What can hang from each mark
z_321: z_440 z_540
z_116: z_321 z_918
z_369: z_116
z_952: z_81 z_321 z_447
z_489: z_321 z_447
z_163: z_447
z_81: z_489
z_440: z_81 z_447
z_540: z_447
z_447: z_440

Every row comes from one small tree of marks. The marks that hang from a mark follow it in brackets, in the order of their numbers. Every link used is in the known rows. Which tree was each row made from?
(in the rows, 128 means zero)
Known rows
z_540(z_447(z_440(z_81))): [139 176 122  94 128 136 133 157 125 135 111 129 114 141 156 124 110 128
 141 138 125 118 137 140  68 131 118 142 114 116 103 110 154 123 124 129
 147 130 123 128 137 106 110 104 137 119 129 140 124 123 133 103 127 144
  94 130 134 121 144  98 137 151 120  95 131 137 133 134 137 107 132 117
 139 123 108]
z_952(z_81(z_489) z_321 z_447(z_440)): [ 52 145 115 130 138 140 131 173 155 141 143 129 106 174 165 134 111  73
 149 107 183 135 141 141   4 159 107 168 127 125 124  95 178 104 151 159
 172 115 129 133 112  79 137 229 123 117 144 127 122 133 130 103 111 127
 116 121 181 111 137 132 108 229 122  60 110 120 138 125 109 114 124 155
 159 170 103]
z_116(z_321(z_540)): [126  91 126 126 127 134 116 121 115 121 100 140 123 104  86  83 121 108
 114 133 124 139  79 142 114 126 135 143 132 130 134 153 145 148 111 138
 115 125 124 135 126 135 146 133 115 122 128 137 157 132 127 112 123 107
 124 141 112 136 120 118 123 150 120 139 118 111 136 135 132 137 133 152
 138 156 119]
z_81(z_489(z_321 z_447(z_440))): [142  98 118 125 127 155 128 159 152 126 131 115 116 186 119  91 108 109
 114 147 145 103 112 117  62 125 133 163 125 118 117  95 148 119 127 141
 152 124 112 123 112  99 149 175 123 124 127 138 122 112 122  99 124 116
 130 128 145 109 152  81 133 138 150  63 130 122 133 122 108 126 122 117
 120 165 108]
z_447(z_440): [138 140 138 128 116 125 143 147 134 150 132 131 125 157 140 136 115 124
 141 131 126 114 122 133 117 130 132 123 119 127 110 132 144 128 129 130
 143 130 126 133 138 121 117 129 129 124 138 131 122 128 128 128 128 129
 109 127 126 126 139 102 134 121 131 119 124 117 127 134 115 119 144 125
 125 119 110]
z_540(z_447(z_440(z_81(z_489(z_321))))): [125 152 115 100 134 148 135 169 140 127 113 124 115 190 141  99 106 110
 132 141 149 120 136 140  54 130 119 166 121 104 104  91 160 114 132 141
 146 119 115 129 116  95 126 132 134 120 109 140 125 114 129  86 127 125
 106 132 151 114 146  86 133 158 127  70 132 141 129 130 133 109 114 101
 127 150 102]
z_116(z_321 z_918): [ 98  70 127 161 118 124 120 118 134 142 113 130 128 119 120 111 134  98
 120 133 134 144  76 142 113 129 128 131 134 119 136 144 121 151 133 125
 119 135 148 130 132 154 143 125 137 124 121 142 142 125 122 124 130 102
 123 135 106 122 117 138 135 149 123 133 124 135 129 136 134 142 123 110
 124 183 118]
z_81(z_489(z_447(z_440))): [150 109 113 126 133 145 118 158 137 132 131 122 112 155 148 110 111 100
 116 139 141 116 121 122  76 129 124 152 137 117 121 103 137 122 123 132
 152 130 105 120 124  98 149 159 123 129 136 135 130 128 137 117 125 126
 122 122 138 113 157  96 128 134 133  77 134 125 132 119 112 124 131 117
 128 137 108]
z_952(z_81(z_489) z_321(z_440)): [ 31 127 112 160 138 117 114 162 148 118 124 121 112 149 155 112 123  59
 136 113 154 140 165 145  11 134 118 170 126 125 137 100 174 114 144 172
 151 107 151 132  87  90 165 228 109 122 130 132 134 128 134  91 107 114
 105 129 164 105 128 113 103 197 114  84 110 124 143 125 115 124 107 144
 126 155 114]
z_81(z_489(z_321(z_540(z_447)))): [116 116 106 114 143 162 122 138 141 116 119 121 126 132  77  76  98 125
 108 131 137 138 122 155  79 136 123 177 131 103 132  93 148 117 126 147
 126 110 109 130  99 100 161 177 112 121 112 127 136 114 123  92 120 114
 144 139 156 129 128  97 132 166 124  80 132 130 136 129 141 125 106 137
 115 170 120]
z_369(z_116(z_321(z_540) z_918)): [111  28 119 162 125 121 120 111 138 127 103 132 124 102  93 103 128  74
 119 128 141 169  55 135 116 132 132 119 137 124 134 151 117 159 114 109
 122 139 138 123 138 153 169 106 118 126 124 145 160 124 118 130 129  78
 134 144  79 123 115 143 121 165 115 140 124 107 166 144 142 151 118 152
 109 199 124]
z_81(z_489(z_447)): [136 112 106 128 143 149 106 141 132 114 126 120 118 149 142 102 114 102
 109 133 148 129 126 121  88 128 118 153 149 119 135  96 128 122 123 137
 134 127 108 119 115 104 161 161 123 135 133 134 134 129 138 114 122 129
 135 127 139 115 143 118 128 143 133  91 135 131 136 116 124 133 119 123
 122 140 113]
z_369(z_116(z_321(z_440) z_918)): [ 88  52 121 172 122 110 119 120 142 120 105 121 121 114 123 113 135  57
 132 125 124 148  95 133 113 131 127 110 113 138 123 129 113 159 117 124
 121 136 161 120 135 148 165 109 120 123 123 151 149 111 123 125 131  86
 111 141  84 111 111 140 118 163 119 148 114 119 162 140 136 142 112 118
 103 194 120]
z_116(z_321(z_440(z_81 z_447) z_540) z_918): [119  91 121 130 127 136 120 130 112 113  85 127 111 105 116  73 127  27
 103 151 133 153  66 145  68 130 149 169 116 111 133 142 162 163  93 153
 135 133 140 125 141 127 146 108 131 110 133 143 167 121 139 101 124  87
  93 143 101 119 130 122 141 150 103 104 120 117 156 137 140 142 134 158
 124 203 101]
z_81(z_489): [116 113 115 137 135 133 120 143 134 125 134 125 126 157 136 118 118 105
 125 126 143 146 127 129 105 128 114 147 148 118 133 110 123 122 134 136
 134 129 113 121 112 104 157 142 122 126 117 128 135 134 135 117 125 120
 135 123 136 123 132 128 119 130 127 115 135 137 124 125 121 124 113 113
 126 133 124]
z_447(z_440(z_81(z_489))): [131 137 126 123 130 134 135 169 132 141 124 132 114 208 170 115 119  72
 138 142 141 138 126 124  61 119 127 151 142 107 115 122 143 122 130 140
 151 136 109 121 125  92 134 102 130 122 117 130 131 135 141 112 127 125
 104 120 135 112 147 110 126 128 122  90 133 127 126 126 117 117 126 106
 133 124 102]
z_163(z_447(z_440(z_81))): [148 181 135  76 123 142 159 175 127 143 127 137 109 169 163 122 114 106
 136 142 124 128 112 118  97 125 128 186 121 128 105 116 146 124 109 137
 141 141 123 127 151  98 103  75 147 118 125 132 104 139 125 119 135 130
 114 119 148 121 141 146 147 115 128  93 131 122 119 127 118 122 148 120
 146 133 103]
z_952(z_321): [108 117 130 131 131 128 137 134 147 113 124 127 129 137 127 123 136 116
 123 124 161 139 135 126 113 131 132 149 124 126 138 131 130 117 130 123
 130 125 137 139 117 130 136 169 130 124 128 126 113 118 122 121 119 125
 133 132 136 115 128 126 118 160 136 103 126 107 140 126 115 129 128 151
 135 143 133]
z_540(z_447(z_440)): [134 166 122 104 121 136 144 146 136 133 122 127 119 123 135 134 108 156
 142 130 118 107 140 145  96 139 118 133 112 123 105 108 150 119 130 122
 140 120 127 134 133 117 115 130 131 124 146 139 122 119 132 114 126 137
 110 130 132 129 141 103 142 152 124 118 126 134 125 136 135 112 139 110
 134 122 117]
z_447(z_440(z_81(z_489(z_321)))): [125 127 130 120 130 137 139 174 141 139 123 127 118 231 141 101 122  77
 130 145 151 128 117 125  62 119 134 168 133 104 117 120 154 122 132 142
 153 131 115 123 118  95 132 120 129 117 102 131 122 121 130  97 125 118
 107 124 142 111 148  95 130 127 136  68 130 126 128 126 116 116 119 104
 127 147 103]
z_81(z_489(z_321(z_540) z_447(z_440))): [151  99 118 118 135 166 127 153 145 121 125 122 116 165  88  71  95 105
  99 148 146 116  91 126  68 131 138 172 131 112 119 108 156 127 121 150
 152 115 102 130 110  91 159 180 116 123 134 135 135 118 120  97 120 114
 133 131 141 120 154  78 134 153 141  62 133 111 146 124 110 131 131 147
 120 169 104]
z_321(z_440(z_81 z_447)): [127 155 126  98 132 124 136 144 106 106 102 123 108 141 158  97 124  59
 117 142 120 129 140 123  92 122 143 153  99 126 119 113 156 141 105 158
 141 132 135 120 137 103 124 111 132 115 127 137 136 122 143 103 122 128
  89 134 131 120 144 123 136 123 114 102 127 121 137 125 133 118 134 136
 128 143 113]
z_440(z_81 z_447): [148 147 127  94 131 131 148 147 109 116 108 126 113 157 159 102 134  79
 116 145 146 143 119 107  85 117 134 154 127 116 126 126 142 133 107 139
 143 147 115 118 145 116 116  91 144 122 125 127 133 132 141 117 126 128
 116 127 132 126 144 135 132 112 109  88 136 125 139 120 131 117 126 152
 147 139 111]

Which tree is each row?
[104  68 102 138 139 147  93 138 125  98  80 126 109 129 118  48 110  30
  94 147 144 152  76 148  41 135 140 174 138 103 139 127 156 158 103 160
 130 126 129 125 124 116 167 141 119 121 122 148 174 122 136  91 122  98
  95 142 108 104 135 109 135 186 117  87 126 128 157 130 141 150 119 137
 120 200  99]
z_116(z_321(z_440(z_81(z_489(z_447))) z_540) z_918)
[132  97 109 118 143 163 106 135 141  96 112 115 116 135  79  56  97  88
  91 142 136 116 115 136  67 136 143 176 119 116 128  97 165 130 106 163
 137 106 115 126 100  93 164 202 105 122 128 137 142 109 123  88 116 113
 126 138 147 115 141  82 131 157 138  71 128 116 153 125 124 137 120 151
 110 180 107]
z_81(z_489(z_321(z_440 z_540) z_447))
[106 145 112  94 144 150 136 161 142 105 105 134 117 155 132  84 107  89
 118 130 164 152 120 148  31 139 123 183 136  97 127 116 165 112 117 151
 146 116 109 140 108  89 152 160 119 114 129 128 129 122 133  93 116 119
 123 137 148 113 148  93 121 186 119  55 134 104 148 129 128 112 131 173
 144 152 109]
z_952(z_321(z_540(z_447(z_440(z_81(z_489))))))
[115  77 122 146 122 134 121 118 118 117  94 129 116  66 103  81 116  58
 102 142 119 140  62 154  91 136 144 155 114 123 129 142 159 163  98 148
 132 126 149 131 140 137 158 138 124 111 137 143 160 114 131 104 121  90
 101 143  97 129 123 119 141 159 108 120 118 112 152 139 136 142 134 162
 118 200 106]
z_116(z_321(z_440(z_447) z_540) z_918)
[135 139 109 109 149 149  99 145 115  91  94 127 105 144 121  55 109  48
 101 143 133 137 125 136  47 131 143 172 132 112 128 113 168 136 103 167
 136 118 113 123 120  84 152 143 110 124 131 133 156 124 142  92 121 128
  99 135 129 112 146 100 127 152 117  76 130 122 152 126 138 134 132 154
 120 144 104]
z_321(z_440(z_81(z_489(z_447))) z_540)
[129 179 110  88 138 146 116 137 112  96  91 126 113  97 117  83 105 101
 120 136 117 126 147 161  72 141 135 150 107 117 120 110 172 136 101 160
 123 109 131 131 127  95 125 117 117 118 137 141 145 118 135  90 122 138
  89 142 129 125 132  92 135 172 106 108 126 126 149 140 157 120 132 147
 125 134 115]
z_321(z_440(z_81) z_540(z_447))
[114  58 113 153 128 121 111 126 130 113  87 125 115 116 112  82 130  34
 119 136 134 171  81 140  92 129 138 132 124 123 128 145 132 166 107 128
 123 136 149 121 138 139 161  88 116 121 113 152 164 121 126 116 130  85
 107 146  76 111 116 128 122 174 108 125 115 109 174 144 149 150 118 150
 110 200 107]
z_369(z_116(z_321(z_440(z_81) z_540) z_918))
[112  62 123 150 122 142 117 112 127 130 107 135 128  92  91  94 119  93
 108 138 135 155  52 151 108 139 137 147 139 114 137 153 133 152 122 122
 121 130 139 132 131 148 154 137 126 119 126 137 158 131 123 122 127  88
 127 139 104 128 119 128 138 163 118 126 122 120 142 140 140 153 129 152
 124 189 110]
z_116(z_321(z_540) z_918)
[162 136 125 104 129 140 128 160 129 124 115 124 111 170 168 104 121 100
 117 154 142 113 114 105  74 123 134 137 121 120 107 123 148 133 111 134
 151 141 112 122 144 109 109 112 138 135 136 141 130 127 129 114 131 137
  99 126 129 111 160 100 135 132 135  74 132 121 144 125 116 122 146 133
 140 131 103]
z_489(z_447(z_440(z_81)))
[ 56 143 102 119 153 153 113 149 142 104 127 133 113 120 126 104 109  76
 124 108 183 157 124 150   9 163 107 181 141 122 141  99 179 110 130 170
 159 106 119 136 103  84 157 231 112 119 144 123 149 139 130  99 107 119
 133 130 182 119 124 131 100 247 112  63 111 111 150 123 123 125 117 196
 161 182 113]
z_952(z_81(z_489) z_321(z_540) z_447)
[136 132 117 101 138 155 111 146 134  94  98 110 110 164 114  63 113  95
 100 154 144  97 144 113  67 124 151 161  94 124 118 102 163 136 108 159
 127 122 138 126 125 108 123 162 130 128 125 147 128 101 115  88 122 131
  98 137 138 100 144  92 135 151 146  68 126 126 151 126 128 133 123 129
 118 166 116]
z_489(z_321(z_440(z_81)) z_447)
[114  87 122 138 115 146 127 125 131 143 105 136 123  86 100  99 107 112
 120 137 131 136  60 167  84 145 127 144 123 112 117 139 155 146 114 124
 129 120 133 137 138 141 143 133 127 116 139 148 154 121 121 107 126  94
 107 139 107 129 125 105 143 179 113 119 123 124 141 143 147 133 138 135
 132 186 103]
z_116(z_321(z_540(z_447(z_440))) z_918)
[103 143 114 129 138 130 117 150 122 106 108 123 112 180 152  98 124  54
 125 133 132 138 158 139  67 124 131 159 129 116 125 109 146 130 122 157
 138 127 130 121 114  89 143 129 121 121 111 138 139 125 143  98 124 131
  96 128 135 104 134 116 122 140 123 100 126 138 133 123 129 126 114 102
 115 133 112]
z_321(z_440(z_81(z_489)))
[108 159 117  91 145 159 122 140 130  80  95 133 109 106 106  83 120  67
 115 123 164 140 141 140  66 162 136 175 104 131 127 119 173 129 106 161
 138 114 139 138 129  90 126 159 122 108 141 128 132 118 128  98 116 132
 105 138 149 110 130 124 115 213 128  64 115 101 165 133 131 116 143 197
 154 168 113]
z_952(z_321(z_440(z_81) z_540) z_447)
[120 100 103 113 136 151  94 145 108  89  78 129 103 136 114  46 109  46
  96 145 133 136 104 136  45 125 138 170 131 122 134 126 165 155 104 177
 123 124 121 125 117 100 164 132 112 123 122 149 170 125 141  85 117 117
  95 142 120 113 139 106 124 160 116  98 120 116 151 130 131 137 132 136
 127 165 101]
z_116(z_321(z_440(z_81(z_489(z_447))) z_540))
[107 106 120 139 134 149 118 138 141 112 119 122 122 157  81  72 110  84
 109 131 131 132 124 152  90 133 140 174 126 114 127 106 156 128 125 159
 135 108 130 127 100  95 163 181 103 115 115 129 142 108 124  91 120 107
 128 139 139 121 128  87 127 148 130  94 122 121 144 130 127 135 116 138
 104 173 115]
z_81(z_489(z_321(z_440 z_540)))
[ 91 124 102 144 145 129  98 151 130 128 130 120 113 150 164 110 117  96
 121 130 148 126 132 125  28 132 110 148 147 121 136  98 154 117 136 151
 149 123 117 118 108  97 154 198 120 140 133 134 150 144 133 106 116 133
 117 122 161 113 137 126 117 179 115  92 122 141 138 119 124 133 108 128
 125 150 108]
z_952(z_81(z_489(z_447)))
[ 94  99 101 137 135 146  98 136 120 108  85 126 111 108 110  65 112  50
 106 141 129 148  89 174  39 142 129 176 132 100 139 118 164 149 113 150
 120 118 137 126 124 109 165 132 120 114 115 149 172 121 138  80 123  97
  92 144 111 109 122 113 136 196 102 101 123 141 150 138 155 141 116 114
 117 191 102]
z_116(z_321(z_440(z_81(z_489)) z_540(z_447)) z_918)
[152 168 120  97 134 148 138 149 119 121 104 136 120 114 131  95 102 119
 130 137 126 127 114 151  67 140 131 150 118 107 108 127 162 128 114 138
 138 117 110 135 135 105 119 104 124 119 140 136 143 130 136 103 126 134
 103 135 130 130 143  93 141 163 110  96 130 117 143 138 144 113 142 149
 139 128 107]
z_321(z_540(z_447(z_440(z_81))))
[101  75 123 160 119 133 111 114 126 128 102 130 122  75  87  83 123  74
 110 136 123 143  75 160 100 142 146 139 119 122 132 143 149 161 107 139
 117 120 152 135 129 141 154 141 117 116 135 145 162 117 124 107 125  95
 107 143  97 121 114 116 136 168 115 122 115 120 144 141 139 155 133 144
 111 189 110]
z_116(z_321(z_440 z_540) z_918)
[146 111 120 106 135 161 116 129 135  97 101 117 120 101  70  58 105 117
  89 148 123  99 123 131  89 140 151 158  95 130 126 111 167 140  97 160
 126 102 134 137 121 113 140 193 111 126 143 138 139 100 108  90 116 126
 114 143 136 117 141  74 138 149 143  87 122 107 159 132 129 141 134 169
 110 178 120]
z_489(z_321(z_440 z_540) z_447)
[125 102 109 134 139 155 107 144 144 102 119 111 115 158 113  78 109  97
 101 142 135 108 138 129  73 133 137 168 117 126 125  87 150 126 120 156
 139 116 128 124 104  95 154 196 118 126 123 136 131 106 125  85 119 124
 116 133 147 105 142  85 129 149 146  81 126 134 142 121 120 136 114 108
 105 171 118]
z_81(z_489(z_321(z_440) z_447))
[144 157 128  80 130 165 152 180 138 134 120 137 109 188 124  79  95  86
 119 147 134 137  92 130  75 132 137 217 129 114 110 104 165 125 109 151
 143 126 111 126 126  79 122 103 135 109 115 130 118 138 119  94 129 120
 132 123 164 121 143 121 146 138 128  55 132 119 132 128 116 128 132 140
 140 171  93]
z_163(z_447(z_440(z_81(z_489(z_321(z_540))))))
[133 134 107 107 147 147 106 151 121 101 110 121 111 189 155  87 120  68
 108 149 158 140 131 109  57 121 126 168 152 105 134 111 131 127 118 140
 135 143 101 114 123  95 142 126 129 133 116 130 141 137 141 109 125 133
 118 126 144 105 149 123 122 137 124  78 140 141 140 114 126 132 109 109
 132 142 112]
z_440(z_81(z_489(z_447)))
[132  70 117 124 126 124 129 126 121 105  89 127 110  91 105  83 124  64
 118 128 116 144  95 127 110 126 134 131 106 145 121 132 144 160  97 148
 129 136 142 122 137 131 169 115 108 121 137 148 165 114 134 113 120  86
 115 149  89 130 125 121 121 145 109 138 113  88 170 143 133 130 131 169
 122 180 116]
z_369(z_116(z_321(z_440(z_447) z_540)))
